What can hang from each mark:
lekosub: nisaf tevir
sorab: tama tevir
tama: pipob sorab
sidi: geripi tevir
refi: kavep tama
kavep: gikobun refi sorab
vogu: tevir
nisaf: gikobun lekosub
gikobun: kavep tevir
pipob: tama tevir
geripi: sidi
tevir: gikobun lekosub pipob sidi sorab vogu

Each row was made from one small tree. The marks that hang from a mark follow it in brackets, in alphabetical order. Every link used is in the known rows. Write each row's tree.
In the rows, zero is written as 128.
Known rows:
nisaf{gikobun{tevir}}: [144 145 134 142  91 114 146 131 170 113 145  97  76 109 102 113 115 150
  93 124 134 133 156 121 136 116 190  85 181 143 108 110 120 117  79 131
 122 117 160 129 141 145 141 134 141 129  88]
vogu{tevir{lekosub pipob}}: [145 135 138 127  64  75 159 134 160 105 142 114 104 116  90 118 128 162
  80 161  99 132 169 142 144 118 165 129 174 149 111 111  96 104 111 102
 107 110 157 135 113 132 164 121 154 171  97]
tevir{lekosub sorab vogu}: [139 134 138 132  70  79 153 129 144 113 144  85  96 119  91 110 116 160
  87 169 106 136 162 133 155 132 157 105 173 151 110 116  99  96 122  98
 116 102 157 133 112 128 155 129 171 157  85]
sorab{tama{pipob} tevir{lekosub sidi}}: [146 123 152 131 126 109 158 130 169 112  95 134 105  85  91 123 120 157
  78 151 114  68 184 130 139 117 129 137 181 166 103 128 111 139 131 148
 109  63 178 137 140 161 149 149 171 120 105]
refi{kavep}: [144 145 144 125 119 104 156 125 169 118 138 122 105  89  96 125 117 147
  87 148 123 112 183 137 134 115 189 139 173 153 103 144 101 118 117 127
 122  97 166 136 132 146 160 123 156 104  96]
geripi{sidi{tevir{pipob}}}: [153 140 134 112 105  86 150 117 154 114 154  79 102  97  92 121 122 143
  93 108  98 130 186 159 117 105 164 103 158 140 129 128  90 114 128  87
 133 121 152 156 119 129 190 125 145 183  95]
pipob{tama{sorab} tevir{sidi{geripi} vogu}}: [155 126 146  97 118  94 147 120 160 121 108 112 100  84  79 133 106 152
  74 151  98  72 203 144 144 125 171 144 159 175 116 143  99 136 118 154
 117  75 177 154 145 159 192 105 174 118 105]
nisaf{lekosub{tevir{gikobun sorab}}}: [138 142 134 144  50 100 158 126 158 101 161  70  81 108 100 101 126 162
  91 133 115 142 149 119 150 119 159  71 185 143  99  97 111 105  71  92
 124 112 161 128 135 147 139 143 151 153  81]
refi{kavep{sorab{tama{pipob} tevir{gikobun sidi}}}}: [143 123 150 116 136 113 172 109 168 105  83 161 109  57  90 130 120 162
  77 131 133  32 201 121 135 115 142 156 189 185  76 145 101 159 133 160
 139  36 188 135 150 166 154 138 164  82  98]
lekosub{nisaf{gikobun{kavep}} tevir{sorab}}: [128 150 126 151  46  75 137 128 155 100 159  93  55 116  99 106 120 148
  90  69 151 154 147 116 139 111 181  75 208 144  93  97  90 118  28  93
 132 122 163 134 124 140 124 146 134 154  71]
gikobun{kavep{refi} tevir{pipob}}: [139 139 128 125  83  92 143 133 155 102 138 130  75  99  98 118 136 154
  93 105 143 123 176 145 141 119 184  99 186 161  93 127 112 132  88 113
 129 105 164 119 123 132 146 129 121 128  72]
refi{kavep{sorab} tama}: [137 143 140 108 126 109 165 112 162 109 109 148 104  65  96 141 109 154
  84 134 140  67 201 135 131 112 187 163 182 173  83 153  99 137 140 146
 157  71 176 133 153 148 159 126 161  53  95]
sorab{tevir{gikobun lekosub}}: [137 136 141 136  78 107 170 140 173 108 133 111 113 113  96 112 134 159
  85 126 111 117 154 125 147 120 140 119 181 149 102 110 110 114 126 110
 104  92 161 128 104 134 141 138 148 173  94]
refi{kavep tama{sorab}}: [139 138 148 109 126 109 165 109 161 115 108 137 104  59  94 141 110 151
  82 143 133  64 202 130 130 116 179 172 175 172  83 147 101 126 145 136
 149  70 177 137 164 166 161 119 161  43 106]
lekosub{nisaf tevir{pipob{tama} sidi sorab vogu}}: [148 125 137 130  58  77 133 127 136 105 148  71  68 105  79 100 130 160
  75 190 108 136 181 140 160 140 150  74 176 157 105 107  95 111  49 106
 124  94 164 138 125 149 162 121 158 136  67]
sorab{tama tevir{gikobun lekosub{nisaf} pipob vogu}}: [129 123 144 134  45  90 165 140 157 102 125 119  92 107  85 107 138 163
  79 133 120 100 158 115 151 135 126 106 195 160  92  90  96 112 104  94
 120  72 162 132 114 141 140 131 150 168  82]
vogu{tevir{pipob}}: [151 135 139 125  82  81 150 139 163 113 148 116 102 111  90 121 126 158
  81 161 104 140 177 152 134 111 175 133 173 150 117 142  98 106  99 108
 113 115 158 136 112 138 164 118 140 167  96]
vogu{tevir}: [149 142 139 125  95  89 158 141 174 114 143 120 108 109  95 127 111 155
  81 161 106 130 170 140 131 104 182 143 174 147 119 137 101 111 107 129
 105 115 162 133 123 142 162 125 161 149 106]
vogu{tevir{gikobun pipob sorab}}: [147 126 139 128  54  67 160 133 151 105 154  84 101 116  87 108 140 167
  79 153  94 150 167 145 151 121 154 113 178 155 106 132  94  94  96  72
 117 108 157 134  99 130 160 120 128 202  87]
pipob{tama tevir{gikobun}}: [145 136 147 121  93 104 168 151 178 108 124 108 111  91  85 120 119 151
  79 133  99 102 180 138 143 114 176 122 175 153 100 129 112 114 125 117
 108  84 173 134 128 151 152 125 128 149 106]
gikobun{kavep{refi sorab{tama{pipob}}} tevir}: [129 137 132 110 108 103 162 112 159  93  86 171  78  58 103 141  97 161
  88  94 160  41 193 122 131 105 185 137 200 182  71 127 112 160 126 152
 153  69 189 112 185 162 137 148 143  42  90]
sorab{tama tevir{sidi{geripi}}}: [155 127 147 114 136 112 144 138 175 120 116 121 104  94  90 127 129 146
  84 131 112  90 183 148 140 113 147 142 171 167 125 160 108 143 102 149
 113  90 167 156 126 144 173 133 164 143  96]
vogu{tevir{lekosub}}: [142 141 137 127  77  82 167 135 171 106 138 117 109 114  96 126 113 158
  80 159 102 121 161 131 141 110 172 139 175 146 115 107  99 110 119 121
  99 110 161 132 124 136 161 130 175 153 107]
refi{kavep tama{pipob sorab{tevir}}}: [136 127 155 118 145 130 160 108 162 127  88 147 109  43  92 145 109 155
  77 124 137  39 219 130 117 111 154 188 184 184  73 172 106 135 151 148
 159  44 187 138 166 187 148 130 154  35 113]
kavep{refi{tama} sorab{tevir{gikobun lekosub sidi}}}: [135 132 132 107 103 104 185 126 165  90  95 151 108  84  93 130 143 169
  80 117 135  46 183 131 151 120 135 141 189 179  81 115 103 156 148 158
 139  43 177 125 122 132 146 144 171 115  85]
lekosub{nisaf tevir{gikobun pipob sorab}}: [138 135 131 144  27  86 153 126 146  95 164  67  77 119  92  97 142 163
  82 135 113 155 158 128 154 130 151  71 188 149  98  98 100  97  54  65
 133 112 156 128 114 143 142 135 126 184  68]
pipob{tevir{gikobun{kavep}}}: [142 142 138 133  86  84 158 144 177 106 137 133 100 109  94 120 125 151
  86  80 119 129 163 132 136 108 179 117 188 151 102 125 103 125 104 107
 106 102 168 129  98 130 146 128 124 192  96]
gikobun{kavep{sorab{tama}}}: [133 143 137 113 105  84 153 127 165  98 109 165  91  83  98 131 103 151
  90 103 144  83 176 135 137 102 183 146 194 164  92 137  97 143 121 130
 133  96 174 128 145 141 147 136 138  95  92]
nisaf{gikobun lekosub}: [135 156 136 145  87 100 148 130 170 111 153 105  75 106  96 112 113 152
  95 102 139 128 155 121 130 109 191  88 195 139 109 110 102 118  80 127
 128 112 163 142 146 147 133 141 147 133  91]
geripi{sidi{tevir{gikobun lekosub pipob sorab{tama}}}}: [140 123 139 105  64  67 174 110 144  95 132  58 102  93  89 112 135 151
  88 105  91 105 171 138 142 119 129  89 167 150 104  85  85 106 146  48
 134  94 157 154 127 125 180 138 150 197  94]
refi{kavep{gikobun sorab{tevir}}}: [134 139 147 105 138 128 144 135 170 131 117 157 107  70  97 131 119 155
  84 111 153  89 186 157 127 105 188 154 192 167  77 172  85 144  90 159
 137  74 173 134 115 158 147 128 140  92  92]
sorab{tevir{lekosub sidi vogu}}: [149 130 142 135 106  98 147 139 162 119 132 119 103 118  89 112 129 158
  83 169 110 117 165 137 148 129 137 115 170 153 119 120 104 127 112 146
  97  87 160 137  94 129 160 127 185 167  88]
lekosub{nisaf{gikobun}}: [135 155 132 146  77  93 151 132 170 108 151 105  76 113  94 115 113 150
  86 100 140 132 157 118 131 111 191  97 197 140 109 107  93 114  70 118
 127 112 162 138 136 147 133 140 140 145  89]
lekosub{tevir{pipob{tama}}}: [147 136 143 123  76 103 146 136 158 108 139 100  91  93  91 112 121 152
  84 173 107 123 185 151 148 120 168 111 167 151 102 125 114 111  95 110
 124 106 166 133 142 157 159 123 132  99  87]
vogu{tevir{lekosub{nisaf{gikobun}} sidi}}: [140 146 129 141  65  66 163 127 173  96 142 112  80 124  91 115 122 159
  76 125 123 123 149 109 140 116 174 103 194 142 114  68  81 126  62 138
 101 103 162 141 126 136 151 138 185 174  95]
pipob{tama tevir}: [146 138 149 119 114 111 154 154 176 118 124 113 108  88  85 124 113 146
  80 142 104 106 189 155 136 108 187 129 174 151 107 152 114 117 120 131
 110  88 174 139 130 157 155 124 131 131 106]
sidi{geripi tevir{lekosub}}: [143 147 131 114 102  86 162 111 163 112 141  80 112 102  97 137 108 142
  96 110  99 112 169 136 128 107 163 114 162 147 128  93  91 106 141 106
 124 115 158 151 132 124 185 131 179 170 104]
geripi{sidi}: [148 146 136 118  98  99 155 126 167 112 146 100  99 107  97 117 114 148
  85 121 106 124 177 145 132 111 181 133 163 142 125 143 101 129 117 114
 120 123 157 144 136 139 173 133 154 140  97]

Which tree is each row?
[144 125 147 132 104 117 148 123 152 113 114  90  84  79  97 120 106 158
  84 158 117  96 184 128 140 119 162 107 180 165  94 139 125 114 111 113
 134  88 174 127 169 170 142 146 144  98  96]
gikobun{tevir{sorab{tama{pipob}}}}
[157 123 143 134 112  98 129 141 154 126 143 119  96 115  83 107 142 158
  83 173 111 136 181 157 142 130 140 107 170 158 122 154 104 123  93 133
 111  91 157 143  81 131 165 115 151 182  77]
sorab{tevir{pipob sidi vogu}}
[149 133 138 124 111 104 148 129 170 116 130 103 107 114  92 120 135 152
  85 125 104 109 170 142 147 122 143 129 168 158 127 132 103 135 102 138
 104  99 160 152 109 129 173 133 177 174  90]
sorab{tevir{lekosub sidi{geripi}}}
[130 140 124 107  96  97 155 119 151  99 105 163  73  77 100 141 105 161
  92 109 163  69 187 125 137 118 186 133 191 180  79 123 108 153 121 157
 158  76 177 112 151 134 145 131 165  56  79]
gikobun{kavep{refi{tama} sorab} tevir{vogu}}
[140 132 130 117  73  51 147 107 143 106 155  67  94 104  91 121 134 144
  98  66 108 145 172 146 137 114 149  90 176 158 112 114  77 101 104  49
 140 117 155 152  98 108 178 124 124 219  78]
sidi{geripi tevir{gikobun{kavep} pipob sorab}}
[151 136 132 122  99  75 151 129 174 104 135 119  97 113  91 122 133 148
  84  72 109 121 171 135 143 117 171 117 177 161 119 125  95 143  85 120
 104 104 167 147 100 119 177 125 148 207  91]
pipob{tevir{gikobun{kavep} sidi{geripi}}}
[135 139 131 101  97 117 145 130 153 110 123 138  80  82 100 124 127 169
  88 123 153 100 182 161 142 117 197 106 188 169  79 136  97 140  78 145
 150  90 168 116 134 151 147 129 120  98  74]
kavep{gikobun{tevir{pipob}} refi sorab}
[162 131 138 127  98  74 145 134 163 109 146 116  99 116  87 116 135 160
  78 177  99 138 180 154 140 117 165 122 167 152 126 134  96 120  87 125
 103 109 158 141 102 133 176 117 155 181  92]
vogu{tevir{pipob sidi}}
[147 118 143 116  84  91 161 128 163 102 115 108 104 104  86 112 154 157
  81 123 101  90 171 135 160 133 117 121 173 170 109 113 101 135 110 108
 114  79 162 152 113 129 175 129 155 180  85]
sorab{tama tevir{gikobun lekosub pipob sidi{geripi}}}
[153 127 146 123 119  89 145 134 159 110 126  99  93  97  89 113 127 154
  84 171 111 112 178 147 150 119 155 112 173 158 114 143 105 122 106 121
 113  93 167 142 126 144 160 137 156 143  90]
tevir{sidi sorab{tama}}
[149 140 131 111  89  79 170 111 159 111 150  81 106 104  95 123 104 148
  93 120  96 118 169 127 123 111 158 105 155 140 127  93  87 116 144  99
 126 111 155 146 122 122 191 123 181 178 101]
geripi{sidi{tevir{gikobun vogu}}}
[141 131 145 127  96 114 164 130 170 114 125 122 110  92  95 119 127 159
  83 124 117  97 169 131 136 114 147 138 180 159  98 140 109 119 127 118
 119  86 166 128 120 157 143 125 132 140 100]
tama{sorab{tevir{gikobun}}}
[148 118 144 126  92  91 142 122 145 119 122 123  97 107  83 110 140 166
  79 168 110 101 178 145 150 137 127 118 171 165 107 123 100 124 118 130
 112  75 160 138 100 143 165 112 162 158  83]
tama{sorab{tevir{lekosub pipob sidi vogu}}}
[138 132 142 134  65  90 170 141 161 104 138  83 107 115  89 108 136 161
  82 120  96 130 158 135 153 123 156  95 181 151 100 114 107 102 120  85
 107  89 163 133  97 130 148 134 137 214  93]
pipob{tevir{gikobun lekosub sorab}}
[131 149 132 146  46  78 154 126 156 100 150  99  73 121  89 106 131 156
  85 101 131 134 154 121 143 126 173  82 198 142 102  81  89 107  74  93
 129 106 158 139 127 137 137 137 134 168  79]
tevir{lekosub{nisaf{gikobun}} pipob}
[156 116 147 121  97  73 134 131 138 115 132  98  85 106  81 106 134 160
  82 192 106 123 184 152 156 135 143  99 170 165 113 142  98 114 102 106
 122  88 161 145 110 135 168 119 154 160  76]
tevir{pipob sidi sorab{tama} vogu}
[132 137 137 122  98  91 168 119 164  98  94 161  97  70  92 140 104 160
  81  64 136  62 197 123 125 105 173 151 200 179  78 136 100 147 138 128
 153  62 188 124 143 150 142 140 129 119 103]
refi{tama{pipob{tevir{gikobun{kavep{sorab}}}}}}
[135 135 152 103 131 119 153 137 169 120  88 163 101  61  92 139  93 162
  78 109 138  58 198 150 122  97 192 149 196 174  82 158  92 144 113 158
 142  64 187 131 154 181 145 140 132  96 112]
kavep{gikobun sorab{tama{pipob{tevir}}}}
[140 138 136 145  76  96 166 134 173  98 137 108  98 118  91 106 144 161
  78 122 118 116 150 116 150 127 135  97 189 148 108  85  98 128  85 123
  97  86 161 132 101 134 142 143 165 193  86]
sorab{tevir{gikobun lekosub{nisaf} sidi}}
[144 138 120 114  65  66 151  98 154  92 134 132  81 112  99 122 109 160
  89 112 125 105 165 114 154 126 162 117 174 169 109  90  89 154  78 138
 129 108 167 133 126 118 183 120 188 138  71]
lekosub{tevir{gikobun{kavep{sorab}} sidi{geripi} vogu}}
[142 136 137 128  64  87 143 113 153  98 130 101  61  89  84 109 125 156
  76 136 132  97 180 124 147 127 166  88 187 155  92  86  94 130  52 130
 134  88 172 140 161 174 149 125 141  93  82]
lekosub{nisaf{gikobun} tevir{pipob{tama{sorab}} sidi}}
[143 127 145 121  66  79 156 135 148 104 140  72  97  97  83 103 137 159
  81 155  98 129 180 147 161 131 153 103 173 158  94 133 101  96 110  69
 127  93 164 137 122 141 152 123 110 146  82]
tevir{gikobun pipob{tama} sorab}
[127 134 138 103 110  94 155 142 161 107  96 189  92  77  94 137 113 156
  88  97 160  57 184 142 132 105 164 157 201 181  81 157  97 158 131 157
 141  61 178 127 127 140 139 133 150  89  83]
gikobun{kavep{refi sorab{tama tevir{vogu}}}}
[144 120 146 121 103  99 171 115 169 104  96 115 108  89  92 126 125 159
  78 118 103  59 180 114 149 125 120 143 176 175 106 110 104 142 130 130
 117  65 176 147 148 151 167 145 179 138 103]
sorab{tama{pipob} tevir{gikobun lekosub sidi{geripi}}}
[157 128 137 128  83  67 162 130 162 103 147  89 103 119  91 111 134 165
  76 168  94 139 163 133 152 120 153 114 173 153 117 121  93 113  91 109
  99 103 161 136 101 129 166 127 165 196  93]
vogu{tevir{gikobun sidi sorab}}
[125 131 132 124  86  92 162 113 144  97 102 113  75  74 101 133 117 160
  85  97 144  76 188 118 145 122 160 121 194 177  69 112 112 133 125 114
 152  69 182 117 162 147 134 155 155  77  87]
gikobun{kavep{refi{tama{pipob}}} tevir{lekosub sorab}}
[147 126 145 127  73  99 142 136 147 107 138  89  85  97  92 109 132 156
  86 166 111 129 176 150 150 119 151 100 177 158 101 137 114 105  90  87
 133 104 162 137 131 153 154 131 131 135  79]
lekosub{tevir{pipob sorab{tama}}}
[149 123 144 119  92  70 161 133 159 101 119 104 100 105  90 119 126 161
  76 179  98 106 167 135 155 118 147 127 176 158 110 112  96 119 109 120
  96  89 166 141 124 138 166 137 185 158 100]
vogu{tevir{lekosub sidi sorab{tama}}}
[146 140 134 134  59  97 161 127 163 106 150 106  95 116  99 114 110 159
  89 174 109 133 156 115 149 125 160 104 167 147 110  93 111 110 102 117
 117 111 160 120 125 139 158 123 174 135  87]
lekosub{tevir{gikobun vogu}}
[123 139 128 141  26  49 161 121 145  94 148  96  77 125  92 106 121 161
  83 101 126 140 143 101 158 135 153  88 198 151  92  70  78 106  85  72
 116 101 160 124 107 118 138 138 160 181  75]
tevir{gikobun{kavep} lekosub{nisaf} sorab vogu}
